Known rows, with every way that one mark hangs from another:
Y[C M[B[U] D]]: 0.491 1.007 1.094 2.991 -1.182 3.048 1.181 -0.355 0.553 3.221 1.710
 0.720 -0.449 0.460 0.148 1.136 0.899 -2.112 -0.381 -1.700
Y[C]: -0.416 -0.080 0.344 0.760 -0.230 0.854 0.828 -0.474 0.613 1.092 -0.641
 -0.135 0.228 0.510 -0.083 0.301 0.732 0.096 -0.672 -0.512
U[B D]: -0.136 -0.174 -0.295 -0.893 0.147 1.088 0.809 -1.075 -1.055 0.429 1.090
 1.762 -0.616 1.188 0.855 -0.757 -1.553 -0.746 0.455 0.150
B[C]: 0.335 -0.013 -1.138 -0.857 -0.776 -0.026 0.181 -0.060 0.519 -0.145 0.661
 0.132 -0.359 -0.658 0.366 -0.086 -0.137 -0.086 -0.329 -1.647
M[B[H S U] D Y[C]]: 2.337 0.882 0.727 2.171 -3.140 3.997 -0.204 -0.019 0.144 3.015 1.830
 2.501 -0.768 0.926 -0.331 0.156 -1.454 -0.897 -1.135 -4.929
M[B D Y[C]]: 0.483 1.129 1.370 1.863 -0.489 3.959 0.637 -0.211 -0.742 1.992 0.260
 1.218 0.219 -0.097 -0.421 -0.357 -0.302 -0.069 -0.326 -2.727
M[B[S]]: 1.647 0.211 0.128 -0.039 -0.314 1.213 -0.860 -0.226 0.026 0.927 0.416
 0.718 -0.698 1.640 -0.009 -0.202 -0.786 -1.068 -0.167 -1.598
Y[C M[B]]: 0.188 0.781 1.139 2.024 -0.051 2.131 1.266 -0.756 1.261 2.713 -0.793
 -0.029 -0.070 1.240 0.282 0.980 1.629 -1.191 -0.253 -0.992
M[B[H S] D Y[C]]: 2.069 0.974 0.906 1.708 -2.185 3.872 -0.383 -0.053 0.098 2.600 0.144
 2.152 -0.425 0.779 -0.305 0.018 -1.276 -0.676 -0.988 -4.920
M[B[S] D Y[C]]: 1.395 1.116 0.985 1.459 -1.203 4.217 -0.279 -0.164 -0.394 2.318 0.457
 1.680 -0.308 0.696 -0.163 -0.283 -0.980 -0.525 -0.665 -3.580
B[H]: 0.676 -0.079 -0.063 0.173 -1.002 -0.255 -0.123 0.107 0.476 0.227 -0.317
 0.566 -0.088 0.031 -0.202 0.382 -0.314 -0.196 -0.255 -1.390
M[B[U]]: 1.116 0.205 0.334 0.969 -0.585 1.077 0.263 -0.187 -0.268 1.029 1.943
 0.544 -0.556 0.928 -0.147 -0.205 -0.168 -0.887 -0.102 -0.660
S[B]: 0.564 0.009 -0.632 -0.112 -0.270 -0.320 -1.014 -0.323 -0.066 0.021 1.140
 0.285 0.110 0.943 -1.181 -0.339 -0.440 -0.474 -0.542 -0.637
V[F[H]]: 0.892 0.052 0.081 -1.060 0.094 -0.639 0.630 0.280 0.560 -0.798 -1.299
 -0.670 0.795 -0.469 -0.395 -1.014 -0.204 0.022 0.574 1.902
U[B[C]]: 0.911 -0.178 -1.183 -1.104 -0.537 0.563 0.527 -0.213 0.045 -0.263 1.077
 1.105 -0.696 0.118 0.670 -0.471 -0.200 -0.351 0.008 -1.663
F[H]: 0.527 0.118 -0.048 -1.301 -0.178 -0.568 0.036 0.077 -0.160 -0.293 -0.497
 -0.502 0.456 0.651 -0.327 -0.436 0.195 0.453 0.474 0.711
M[B]: 0.787 0.320 0.448 0.459 0.370 1.090 0.102 -0.164 -0.298 0.599 0.149
 0.262 -0.119 0.786 -0.222 -0.336 -0.084 -0.694 0.138 -0.760
Y[C M[B[H S U] D]]: 2.024 0.815 0.596 2.825 -2.903 2.953 0.124 -0.202 1.360 3.793 1.585
 1.655 -1.090 1.309 0.113 1.513 -0.066 -2.727 -0.977 -3.958
U[B[C H]]: 1.610 -0.256 -1.287 -0.859 -1.486 0.342 0.450 -0.107 0.586 -0.020 0.754
 1.641 -0.772 0.148 0.573 -0.228 -0.483 -0.589 -0.184 -3.034
Y[C M[B[H U] D]]: 1.148 0.862 1.006 3.259 -2.195 2.780 1.075 -0.250 1.044 3.401 1.429
 1.254 -0.566 0.507 -0.092 1.408 0.617 -2.205 -0.668 -3.094

Rows:
1.333 -0.109 -1.955 -0.349 -2.027 -0.279 -0.680 -0.346 0.445 0.310 3.506
 0.813 -0.642 0.451 -0.767 -0.234 -0.688 -0.794 -1.034 -2.244 -> S[B[C U]]
2.483 -0.303 -1.666 -1.278 -2.183 0.569 -0.459 -0.067 0.940 0.344 0.935
 2.094 -1.294 0.980 0.749 -0.102 -1.159 -0.963 -0.596 -3.875 -> U[B[C H S]]
1.611 -0.158 -0.846 0.687 -2.192 -0.523 -0.940 -0.226 0.444 0.681 2.440
 1.141 -0.412 1.153 -1.316 0.099 -0.852 -0.820 -1.032 -1.969 -> S[B[H U]]
1.604 -0.204 -1.728 -0.739 -2.477 0.196 -0.490 0.096 0.866 0.539 2.588
 0.920 -1.209 0.339 0.592 0.200 -0.978 -0.742 -0.886 -2.494 -> B[C S U]
1.672 -0.219 -1.891 -0.611 -1.986 -0.565 -1.040 -0.334 0.841 0.059 1.366
 0.962 -0.386 0.318 -0.962 -0.023 -0.890 -0.710 -1.075 -3.575 -> S[B[C H]]
3.226 0.872 -0.748 0.701 -3.712 3.107 -0.796 0.408 0.023 1.713 3.225
 2.870 -1.310 -0.161 0.061 -0.126 -2.356 -1.188 -0.795 -6.197 -> M[B[C H S U] D Y]
1.679 -0.453 -1.975 -0.978 -3.513 0.362 -0.374 -0.855 0.682 1.312 2.838
 2.264 -1.575 0.756 0.929 0.208 -2.740 -1.324 -0.871 -3.791 -> B[C H S U[D]]
1.435 -0.346 -0.790 -1.059 -1.478 0.981 -0.264 -0.955 -0.193 1.057 0.865
 2.713 -1.267 2.060 0.870 -0.350 -2.574 -1.355 -0.106 -2.120 -> U[B[H S] D]
2.251 -0.354 -1.757 -0.476 -3.426 -0.062 -0.679 0.116 1.326 0.727 2.268
 1.487 -1.340 0.388 0.334 0.510 -1.269 -0.883 -1.156 -3.857 -> B[C H S U]
2.155 0.956 -0.751 0.975 -2.504 2.313 -0.428 0.096 0.761 2.319 3.278
 1.479 -1.522 0.170 0.826 0.893 -0.680 -2.780 -0.408 -3.824 -> Y[M[B[C S U] D]]
0.963 -0.305 -1.149 0.122 -2.306 0.006 -0.558 -1.134 -0.173 1.129 3.099
 2.000 -0.615 1.471 -0.879 -0.089 -2.380 -1.282 -0.774 -1.808 -> S[B[H U[D]]]
1.698 0.955 0.848 2.211 -1.827 2.941 -0.097 -0.262 1.310 3.347 -0.173
 1.365 -0.729 1.133 0.140 1.415 0.096 -2.470 -0.835 -3.980 -> Y[C M[B[H S] D]]
1.320 -0.386 -2.298 -0.710 -3.099 -0.143 -0.492 -1.155 0.320 1.035 3.795
 2.112 -1.016 0.966 -0.513 -0.210 -2.446 -1.325 -1.143 -3.510 -> S[B[C H U[D]]]
0.966 1.126 -0.220 0.947 -0.825 2.151 0.349 -0.011 0.394 1.535 1.366
 0.786 -0.623 -0.891 0.595 0.665 0.177 -2.137 0.129 -3.015 -> Y[M[B[C] D]]
0.887 -0.351 -1.944 -1.247 -2.538 0.640 -0.163 -0.821 0.180 1.078 3.282
 1.773 -1.500 0.775 1.101 -0.071 -2.468 -1.103 -0.670 -2.364 -> B[C S U[D]]
2.420 0.464 0.604 1.743 -3.007 3.160 0.207 -0.437 0.856 2.896 1.175
 1.986 -0.726 1.899 -0.236 0.144 -0.802 -0.327 -1.208 -4.147 -> M[B[H S U] Y[C]]
0.733 -0.383 -1.617 -0.515 -2.865 0.184 0.582 -0.834 0.374 0.951 2.691
 1.864 -1.068 -0.083 0.653 0.181 -2.145 -0.792 -0.630 -2.931 -> B[C H U[D]]
-0.670 0.807 0.788 2.061 -0.663 1.997 0.826 -0.178 0.746 2.247 -0.246
 0.095 0.074 -0.539 0.286 1.362 1.092 -1.211 -0.414 -0.997 -> Y[C M[D]]
1.612 0.976 -0.277 1.234 -1.786 1.880 0.190 0.072 0.847 1.759 1.004
 1.280 -0.737 -0.797 0.397 1.063 -0.101 -2.255 -0.087 -4.427 -> Y[M[B[C H] D]]
1.418 0.504 -0.692 0.653 -1.494 1.975 0.128 0.165 -0.491 0.868 3.318
 1.224 -0.948 -0.639 0.021 -0.205 -0.894 -1.540 -0.347 -3.145 -> M[B[C U] D]
1.825 -0.385 -1.886 -1.842 -2.275 0.939 -0.163 -1.022 0.269 0.782 1.572
 2.883 -1.676 1.414 1.230 -0.324 -2.687 -1.411 -0.418 -3.775 -> U[B[C H S] D]
0.513 -0.284 -0.821 -0.486 -1.774 0.701 -0.363 -0.891 -0.301 1.279 2.487
 1.574 -1.091 1.372 0.726 -0.055 -2.326 -1.034 -0.378 -0.665 -> B[S U[D]]
0.085 -0.263 -1.485 -0.778 -1.798 0.419 0.679 -0.893 -0.134 0.738 3.013
 1.383 -0.946 -0.057 0.863 -0.105 -1.778 -0.761 -0.379 -1.557 -> B[C U[D]]
-0.247 0.855 0.832 1.487 -0.932 2.990 0.531 -0.033 -0.406 1.438 0.079
 0.879 0.433 -0.969 -0.182 -0.013 -0.215 0.617 -0.526 -1.988 -> M[D Y[C]]
1.408 0.636 0.744 1.509 -0.868 1.006 0.401 -0.262 1.089 1.911 -0.367
 0.675 -0.285 0.768 0.088 1.004 0.555 -1.535 0.173 -2.001 -> Y[M[B[H]]]
